Every row comes from one small tree of marks. The marks that hang from a mark follow it in brackets, in alphabetical order. Every link used is in the known rows. Which tree was each row made from?
Known rows:
fomil[bobuzot]: [ 14   4  30  44 -31  24  18   8 -24  13   6  19  18  -1   5 -25  11 -23
  15  12 -12 -12  33  -2   3  11  -7  -6 -66 -13  -2 -14  -2  30   9  22
  18 -32   8  16  49   9  13   8   4   5]
gife[fomil[bobuzot]]: [ 19   5  18  26 -18  22  15  -9 -16   6  -5  31  -1   5  -2 -19  10 -33
   4   4  -2  -1  15 -18  17  19 -18 -32 -68   6 -13 -22   7  32   5  20
   8 -55 -17  14  28   9  -8   3  11  -1]
gife[fomil[bobuzot gizo[litar]]]: [ 16   8   4  31 -15   8  27  -5 -25   6  -1  13  -2  -1  -6  -7  33 -35
   5  17  10  -8  11 -38  23  28 -21 -30 -65   0 -13 -20  11  37  -3  -3
   7 -76 -14   4  16  14 -24  12  -4 -17]
litar[gizo latu[runevit vonon]]: [ 13  53  20   3  13  54  -7  16 -10  11   7  21 -12  28 -12   8  33 -19
  26   6  31 -17  34 -18  -1  37  26 -36 -34  15 -21  -8  -6  20 -22  -7
  31 -10   3   9  20 -27   0  38  22  -5]
latu[runevit vonon[gife]]: [ -8  32  37  40  -5  17   5  13 -25   7 -14  19 -10  26  15 -38  55 -31
  19   0  24 -18  28 -16  33  36  -8 -39 -42   1  -1 -12   1  35 -28   0
  23 -18  -8  20  33 -14 -33  23   9  29]
litar[latu[runevit vonon[gife[fomil]]]]: [  7  43  22  22  16  15  13  -7 -37   7   0  22 -35  27  -2 -20  38 -43
  23  14  22 -12  29 -16  26  40  -6 -44 -48  22 -27 -20   6  30 -24   2
  27 -25  -9  10   5 -28 -22  31   2  -2]
fomil[bobuzot gife gizo[litar]]: [  8   2  11  45 -36   2  35  27 -34  17   5  14  30  -3 -24   1  48  -4
  39  35  20 -17  21 -34  21  13  -4 -20 -79   0  12   1  14  32 -19  -9
  22 -68 -12  -4   3  12 -13  24 -10 -16]
litar[latu]: [  7  31  17   9  -2  23  15  -1 -27  12  16  10  -2  10  -8  -3  16 -49
  32  22   0  -2  26   0   9  34   4 -13 -54   5 -26 -23   0  24 -14  15
  23 -26   7  -2  14 -14   3  23   8 -18]
runevit[latu[litar[gizo] vonon]]: [-18  28  28  34 -38  44   6   4  -2   8 -10  32   8   5  11 -19  42  -7
  28  10  15  -8  14 -13 -14   8   9 -38 -51   3   5 -30  -5  28 -22  17
  30 -28   9  44   6 -43 -13  45   3  23]
bobuzot[fomil[gizo[litar[latu[vonon]]]]]: [-13  14  25   0 -27   4   9  12 -52  -3  26   6  25  -2   8   2  55 -29
  48   8   0 -19   6 -31   9  43  18  -5 -56 -20 -12 -12  26  27 -13 -22
   4 -33 -19 -11  21  -5  -5  32  -2 -19]
tose[bobuzot runevit]: [-16 -13  25  14 -30  41 -19  19 -20  13  19  34  24  12  17  34 -10 -50
  35  17  36  -7   3  -4  27  31 -11 -35 -57  12 -28 -39  -8  40 -21  18
   3 -30  17  -6  50   3 -22  -1  23 -17]
bobuzot[fomil[gife gizo[litar]]]: [-16   4  20  -2 -47   3   6  28 -39   1  21  17  46   0  -1   9  53 -20
  64   4   8 -16  -5 -31  17  32  23 -11 -63 -20  -2  -1  34  24 -24 -15
   4 -40 -36 -20  11   1 -16  28  12 -15]
litar[gizo latu[vonon[gife]]]: [ 10  38  12  -5  26  54   2  12 -21   5  -3  22 -14  11 -17  17  19 -38
  24  12  14  -2  38 -13   2  18   6 -38 -45  24 -10 -24  -8  13 -22   3
  24  -7   2  12  19 -35   5  29   5  -1]
latu[litar[gizo] runevit vonon]: [  1  47  37  22 -37  26  -3  16   0   2  -6  23 -11  29   5 -30  50   1
   2 -10  26 -18  16 -22   6  44  25 -20 -36 -11  -5  -2  -5  17 -25  -7
  32 -30   6  27  -6 -21 -32  41  22  32]
gife[fomil[gizo[litar]]]: [  3  16   0  10 -12  11  19  -4 -15   2  -3   8   4   2  -7   1  40 -47
  13  15  19   1   2 -36  29  40 -18 -31 -57   0 -14 -25  10  34 -18  -6
   3 -75 -15  -4   8  10 -36  12   7 -17]
tose[bobuzot[fomil[gife]] runevit]: [-23 -20  31   0 -48  33 -28  28 -33   8  28  51  39  15  18  39  -3 -36
  58   5  36 -14 -13 -12  25  28   9 -39 -65  11 -26 -26  16  35 -22  12
  -3 -22 -14 -17  37  -3 -20   4  30 -18]
latu[litar[gizo] runevit vonon[gife]]: [  4  42  32  30 -28  20   5  21  -9   1 -14  21 -29  28  13 -32  48 -17
   0 -10  26 -16  19 -26  16  33   8 -34 -30 -10  -4  -7  -5  12 -30  -2
  34 -21   0  29  -4 -30 -51  41  10  41]
tose[bobuzot[fomil[gife]]]: [-21   9  25  -7 -59   6 -19  25 -27   3  27  23  29   4  24  19  14 -50
  55  -4  12  -1  -1 -10  26  15   9 -28 -46  -5 -27 -15  26  34 -27   1
  -9 -29 -16 -11  38  10  -7  -2  46 -13]
vonon[gife[fomil]]: [  5   8   8  19  -4  21  16   5 -19   1 -16  18 -13   5  10 -12  14 -70
  14   2   3  10  14 -17  36  14 -34 -44 -47   3  -9 -31   3  24 -22  24
   7 -33 -18   9  28  -8 -39   5   4  12]
vonon[gife latu[litar]]: [-10  28  33  25   0   5  17 -11  -8  12   2  20 -24   8  27 -35  -2 -66
   2  -7 -13   9  25  -2  23  10 -20 -13 -40   0 -11 -14   3   6 -25  32
  -2 -42 -16   0   0 -33 -47  35   4  23]
runevit[latu[litar]]: [-16  21  23  42 -55  30  16   3  -1  13   2  20  10   4  22 -27  33 -26
  33  12   8  -5   7  -5  -6  11   2 -27 -48 -14  -6 -28  -4  29 -17  30
  32 -33  11  32   6 -32 -24  41   4  13]
runevit[latu[vonon]]: [-25  20  32  42 -24  43   7  -1 -12  13  -9  32  22   3  11 -22  48 -18
  41  18  12 -10  22  -4  -3  10  -2 -42 -59  11   7 -32  -1  43 -19  17
  24 -26   3  38  31 -32   0  30   1  14]
gife[fomil[gizo]]: [  4  23   4   4 -14  22  21  -7  -8   2  -1  16   6   3   3  -8  27 -47
  19  15  16   8   8 -34  28  37 -12 -38 -66   5 -17 -25  17  32 -18   0
   7 -67 -14  -3   1   0 -23   9  10 -12]
latu[litar[gizo] runevit]: [ 12  45  23  23 -55  27   2  27  15   9  11  11  -5  29  17 -24  32 -16
   8 -13  24 -15   7 -17   5  40  23 -11 -21 -35 -21   3  -5  12 -20   7
  35 -30   9  11   3 -10 -45  41  33  19]

Which tree is each row?
[ 19  14   3  29  -7   6  30  -9 -31   5   4  12 -12   1 -10  -4  31 -37
   7  22  12  -8  13 -38  22  30 -21 -31 -66   5 -20 -20  11  35  -2  -3
  11 -73 -12   2   8   8 -22  18  -8 -24] => gife[fomil[bobuzot gizo[litar[latu]]]]
[ -3  31  32  35  -1  17   5   4 -24   3 -18  26 -21  29  11 -36  54 -34
  14  -3  28 -14  22 -25  38  37 -13 -53 -44  11  -8 -16   6  36 -27  -1
  20 -28 -19  20  24 -14 -40  20  10  25] => latu[runevit vonon[gife[fomil]]]
[-30 -11  31  22 -65  36 -21  17 -29   9  32  46  20  11  42  24   4 -35
  53   8  34 -18 -18 -14   8  19   6 -44 -54  -2 -33 -38  10  40 -16  18
  11 -20   3   7  30 -26 -34  29  15 -13] => tose[bobuzot[fomil] runevit[latu[litar]]]
[ -8  39  34  36  13  15   5  -2  -3  21   6  21 -18  25  34 -38  11 -64
  14 -11   9  -4  32  -4  34  17 -19 -28 -24  -1 -20  -1   4  23 -27  23
  -2 -31 -25  -7  31 -26 -49  36  18  17] => vonon[gife latu[runevit]]
[ 19  18   8  23 -18  17  28  -8 -19   5   0  21  -1  -2   5 -18  21 -34
  11  18   8   2  18 -35  21  25 -16 -37 -74   4 -13 -21  16  33  -2   4
  11 -68 -12   5   8   4 -14  11   0  -9] => gife[fomil[bobuzot gizo]]
[ -5  18  23  35   1   2   6   6 -39  10   7  -1  -7  19 -24   2  59 -31
  19  14  18 -29  15 -11  18  46  -6  -7 -32  -2 -14 -14 -10  37 -18  -8
  16 -42  -2   3  33   6 -26  29   4 -19] => gizo[litar[latu[runevit vonon]]]
[-20  20  25  46 -32  23  20  -9 -17   3 -20  32 -14   4  18 -32  43 -29
  23  11  11  -3  11 -16   6   7 -14 -50 -55  10   3 -38   0  31 -25  22
  29 -35  -3  45  -5 -45 -34  40 -10  24] => runevit[latu[litar vonon[gife[fomil]]]]
[ 11   8  12  52 -28   5  36  15 -35  14  14  -6  15 -12  -1  -8  44 -24
  17  34   4 -19  30 -32  11  22 -14  -3 -62 -21  -1 -12   3  37  -1 -10
  18 -62  13   3  32  17 -10  23 -20 -19] => fomil[bobuzot gizo[litar]]
[ 20  52   9   2  -2  54  -5  24   0  16  19  12  -5  28  -4  11  21 -30
  29   5  30 -15  29 -13   1  35  25 -30 -24  -5 -32  -3  -6  18 -17   4
  33  -9   5  -3  25 -20  -8  39  29 -14] => litar[gizo latu[runevit]]
[-19 -10  38  40 -26  53   3   1 -17  14  -4  50  22  14   3  -6  22  -7
  33  19  28 -16   3  -7  -3  30   2 -36 -77  15   3 -41 -11  32 -14  30
  30 -27  11  26  12 -38 -24  40 -12   9] => tose[runevit[latu[litar vonon]]]
[ -3  52  38  17 -16  25  -4  -4  21  20  17  24  -6  29  23 -32  11 -28
   3 -20  11  -8  21  -6   6  33  17  -5 -27 -11 -22   9   4  11 -19  16
   4 -45 -12  -5   2 -22 -37  48  37  14] => vonon[latu[litar[gizo] runevit]]
[ -4  27  31   3 -28  30   2   8 -10  -3 -15  27   0   5  -8 -13  31 -10
   2  -3   3  -1  18 -14  -4  29  18 -12 -57   4   9 -22  -6   9 -19   1
  22 -34  10  28  -6 -22 -11  25  10  28] => latu[litar[gizo] vonon]
[ -4  37  38  43 -33  -3  15   8 -24  -1 -13  18 -33  27  19 -50  54 -25
   2  -2  18 -16  16 -18  27  40  -2 -26 -40  -7  -6 -12   0  20 -30   2
  34 -29   0  28 -10 -25 -55  37   0  41] => latu[litar runevit vonon[gife]]
[-23 -16  23   7 -42  25 -19  26 -41   6  36  26  32   7  24  44  11 -45
  49  15  36 -17 -11 -25  26  39   3 -31 -55  -5 -32 -31  11  40 -19  -4
  -5 -33   1 -19  44   3 -29  13  15 -30] => tose[bobuzot[fomil[gizo[litar]]] runevit]
[-23  18  25  44 -15  39  11  -5 -17   8 -19  35   2   4  16 -23  45 -33
  36  15  15  -5  20 -14   9   3 -18 -59 -56  17   5 -39  -1  43 -22  20
  22 -27  -8  39  26 -39 -18  30  -6  18] => runevit[latu[vonon[gife[fomil]]]]
[ -5  25   4  19 -21   2  26  27 -25  17  10   7  22  12 -27  12  62 -22
  54  35  40 -13  10 -33  31  36   7 -25 -61   7  -8  -2  16  30 -43 -17
  25 -62 -15 -20 -21  -2 -33  36   4 -27] => fomil[gife gizo[litar[latu[runevit]]]]
[-17  25  23  39 -33  43  12   7  -7   5 -17  31  -4   4  17 -21  42 -21
  26  10  14  -6  17 -14  -5   2  -2 -47 -46   5   7 -32  -7  27 -26  20
  31 -23   5  47   6 -50 -26  44  -6  29] => runevit[latu[litar[gizo] vonon[gife]]]
[-33 -17  30  20 -55  45 -27  25 -28  13  27  58  38  15  28  34   8 -28
  72  10  44 -18 -15 -13  15  14   7 -58 -63  13 -25 -32  14  45 -24  20
   6 -19 -14  -2  37 -24 -25  22  23 -18] => tose[bobuzot[fomil[gife]] runevit[latu]]
[-22  21  30  49 -35  25  18  -1 -17   6 -16  30  -5   3  19 -32  46 -26
  28  14   8  -6  16 -11   3   4 -10 -42 -53   5   7 -35  -3  31 -25  21
  32 -28   5  45   2 -45 -29  42 -13  29] => runevit[latu[litar vonon[gife]]]
[-10  11   6  17 -30   6  23  28 -19  14   1   8  40  -1 -27  13  57 -22
  51  31  31  -6   8 -30  30  28   1 -19 -68   2   9  -6  14  29 -42 -14
  16 -66 -16 -16  -9   5 -29  23   5 -18] => fomil[gife gizo[litar]]
[ -8  17  23  16   8  19  16  -4 -33  -3 -25  24  -7   2  -2 -19  40 -45
  15  14   9   4  26 -24  30  24 -22 -44 -67  23   6 -35   6  29 -25   0
   9 -40 -12  20  14 -16 -19   9  -9  19] => latu[vonon[gife[fomil[gizo]]]]
[-25  18  28  47 -17  40  11   3 -19  11 -16  30  10   1  17 -24  47 -31
  41  17  13  -8  24  -8   5   3 -14 -51 -53  11  11 -36  -3  42 -24  21
  25 -18   0  40  33 -39 -13  31  -7  20] => runevit[latu[vonon[gife]]]
[-11  25  17  34 -52  46   9  12  10  13   1  23  13   5  19 -15  30 -21
  32   8  13  -6   9 -10 -14   6   9 -32 -39 -15  -5 -26  -7  25 -19  26
  33 -27  11  34  11 -36 -20  46  11  13] => runevit[latu[litar[gizo]]]
[ -8  47  43  25 -19   7   3 -11  10  19  19  21  -8  28  26 -44  14 -33
   6 -14   5  -8  18   0  14  39  10   0 -36 -10 -24   4   7  16 -20  19
   5 -51 -12  -6  -2 -21 -40  45  29  12] => vonon[latu[litar runevit]]
[  3  45  31  19   5  19   9  -3 -33  11  10  18 -16  26  -6 -20  42 -28
  29  16  20 -17  31  -7  15  48  10 -26 -51  15 -25 -15   3  32 -20  -1
  30 -22   2   8   9 -21  -5  32   9  -6] => litar[latu[runevit vonon]]
[ -6  38  34   4 -10  27  -1  -9  14  15  12  25   3  12  13 -19  -3 -36
   3 -13  -5   5  22  -1   0  23  11   1 -43   0 -11  -4   2   7 -18  22
  -4 -49  -9  -3   2 -23 -20  37  26  11] => vonon[latu[litar[gizo]]]
[-22 -10  25   1 -44  32 -17  22 -35   6  36  32  32   6  32  37   4 -45
  53  13  35 -11  -7 -24  23  38   7 -35 -61  -1 -34 -32  16  38 -19   0
  -1 -29   2 -17  40  -3 -22  11  18 -25] => tose[bobuzot[fomil[gizo]] runevit]
[-13  10  19  -3 -39  -1  10  24 -44   2  25  17  36   3  -6  11  51 -22
  65   9  10 -17  -2 -32  15  34  22 -11 -65 -15 -10  -2  35  22 -25 -17
   7 -37 -35 -22   3  -6 -14  34   7 -22] => bobuzot[fomil[gife gizo[litar[latu]]]]
[ -2  48  30  29  -3  18   7   4   9  16   5  21 -31  26  33 -34   7 -54
   0 -19  12  -3  26 -12  22  16  -8 -25 -18 -10 -20   2   1   5 -29  24
   6 -32 -19  -1   4 -36 -62  49  18  26] => vonon[gife latu[litar[gizo] runevit]]
[ -5  42  36  38  -6   1  12  -5  -2  15   7  20 -33  25  37 -47  11 -58
   2 -14   5  -3  24  -8  31  21 -14 -18 -25  -9 -22  -1   5  12 -27  27
   6 -39 -18   0  -1 -31 -65  46  13  26] => vonon[gife latu[litar runevit]]
[ 12   6   3  37  -5   9  31   7 -32   3 -11   9 -18  -3   7 -11  25 -62
   9  15   7   1  18 -32  35  11 -41 -43 -52  -3  -8 -27   4  29 -14  11
  10 -48 -15   6  24  -1 -42  11 -14   3] => vonon[gife[fomil[bobuzot gizo[litar]]]]
[ 11  13  15  34 -39  15  35  24 -24  17   5  26  31  -4  -8 -13  32  -5
  46  35  15  -6  29 -28  17   9   5 -28 -92   7   8  -1  23  27 -20  -1
  27 -57  -9  -3  -8  -2   2  22  -5  -8] => fomil[bobuzot gife gizo]
[  7  15  -4  21   5  10  28   3 -31   0  -9   5 -23   1   2  -1  28 -73
  16  17  14   5  14 -32  39  21 -36 -44 -46   5 -18 -31   5  26 -24   8
  11 -46 -16   0  13 -11 -49  17 -10  -6] => vonon[gife[fomil[gizo[litar[latu]]]]]
[  4  20  27  30  24  14  14 -22 -14  13  -6  36 -30  11  19 -32  -9 -66
  -2  -8  -9   7  31 -13  30   1 -37 -39 -51  20 -15 -16  10  19 -11  33
 -13 -50 -36   1  22 -22 -36  21   3  12] => vonon[gife[fomil[bobuzot]] latu]
[  0  42  28  31   2   0  13 -18   0  11   1  29 -50  29  33 -46   8 -63
  -8 -20  11   2  13 -18  37  22 -23 -37 -29   4 -29  -5  11  12 -27  25
   0 -54 -36  -1 -13 -32 -76  42  15  22] => vonon[gife[fomil] latu[litar runevit]]
[ -9  17  34  23 -24   2  20   0 -33  -6 -21  21 -19   3   4 -34  35 -36
   2   6  -6   2  19 -11  18  24 -11 -18 -61   7   9 -30  -2  12 -25  11
  23 -34   5  32 -10 -25 -31  22 -12  36] => latu[litar vonon[gife]]
[  4  33  15   9  23  15  23 -11 -44   3  -2  18 -26   7  -9  -7  31 -51
  25  26   9   1  31 -18  22  32 -11 -39 -66  32 -18 -33   9  25 -23   0
  21 -34  -5   8  -5 -29  -8  25 -13  -8] => litar[latu[vonon[gife[fomil[gizo]]]]]
[ 17  15   8  50 -15   2  41   9 -44  15  21  -7   1  -8  -8  -4  42 -27
  19  39   6 -20  31 -32  10  24 -12  -6 -63 -12 -11 -11   3  34   0 -10
  23 -58  13   0  21   8  -6  31 -26 -28] => fomil[bobuzot gizo[litar[latu]]]
[  5  15   1  19  -4  18  26   6 -22   0 -12  11 -12   0  14 -12  21 -73
  19  12  10  11  16 -31  40  18 -33 -46 -51   1 -11 -31   8  25 -25  14
  10 -42 -14   4  15 -11 -42   9  -4   6] => vonon[gife[fomil[gizo]]]
[ -9  12  27  17   8  20   9  -6 -31  -4 -27  30  -7   5  -3 -19  35 -43
  13   7   4   3  24 -15  29  22 -23 -42 -63  24   7 -34   2  29 -23   7
   7 -33 -15  23  25 -16 -17   4  -2  23] => latu[vonon[gife[fomil]]]
[-22  10  16  -2 -57  -1 -10  28 -34   3  30  11  28  -1  20  29  30 -52
  55   9  21  -5  -4 -24  31  22   7 -26 -44  -9 -26 -12  28  36 -32 -15
  -8 -44 -15 -17  31  14 -19   4  35 -22] => tose[bobuzot[fomil[gife gizo[litar]]]]
[ -4  15  20  38   6   0  10   9 -44   9   3  -2 -15  17 -21   1  57 -39
  17  14  19 -27  17 -13  24  39 -14 -13 -29  -3 -14 -16 -11  36 -21  -5
  16 -37  -4   3  34   2 -35  29  -2 -14] => gizo[litar[latu[runevit vonon[gife]]]]
[  3  29  19   9  22  18  16 -12 -42   3  -5  23 -26   8 -12  -9  26 -51
  22  20   5  -1  30  -9  21  30 -11 -37 -62  32 -16 -33   4  26 -19   8
  20 -27  -6  11   5 -27  -6  21  -7  -4] => litar[latu[vonon[gife[fomil]]]]
[ 14  52  15   7  20  51  -3  19 -16  10   1  21 -24  27  -7   5  31 -31
  24   6  31 -15  37 -21   8  29  14 -46 -29  14 -21 -10  -6  18 -25  -3
  30  -3  -2  10  21 -34 -12  39  13   2] => litar[gizo latu[runevit vonon[gife]]]
[ -7  27  15  20  28   8  18 -18 -12  10  -5  20 -25   7  16 -15  12 -74
   4   0   7   8  22 -25  39  15 -36 -37 -42  15 -16 -18  12  21 -27  16
 -17 -64 -36 -11   9 -22 -56  28   0   1] => vonon[gife[fomil[gizo[litar]]] latu]
[ -3  38  28  34  -1  14  11   5 -25   4 -17  23 -20  26  14 -36  59 -34
  15   4  34 -13  24 -34  40  39 -13 -54 -46  11  -8 -15   9  37 -31  -9
  21 -35 -16  16  14 -16 -42  24   4  22] => latu[runevit vonon[gife[fomil[gizo]]]]
[ -1  28  24  12  19  21  16  -5 -45   4  -2  18 -19   8 -12  -9  25 -48
  27  22   2  -1  34  -4  17  29  -8 -29 -61  25 -13 -30   0  23 -21   8
  23 -19   2  12  11 -27  -1  23  -8  -2] => litar[latu[vonon[gife]]]
[ -6  19   1  12 -17   3  29  24 -28  14   7   7  25   2 -32  17  55 -26
  55  37  33  -7  11 -30  29  32   4 -23 -68   9  -2  -8  15  28 -43 -15
  21 -64 -13 -19 -21  -2 -26  30   0 -28] => fomil[gife gizo[litar[latu]]]
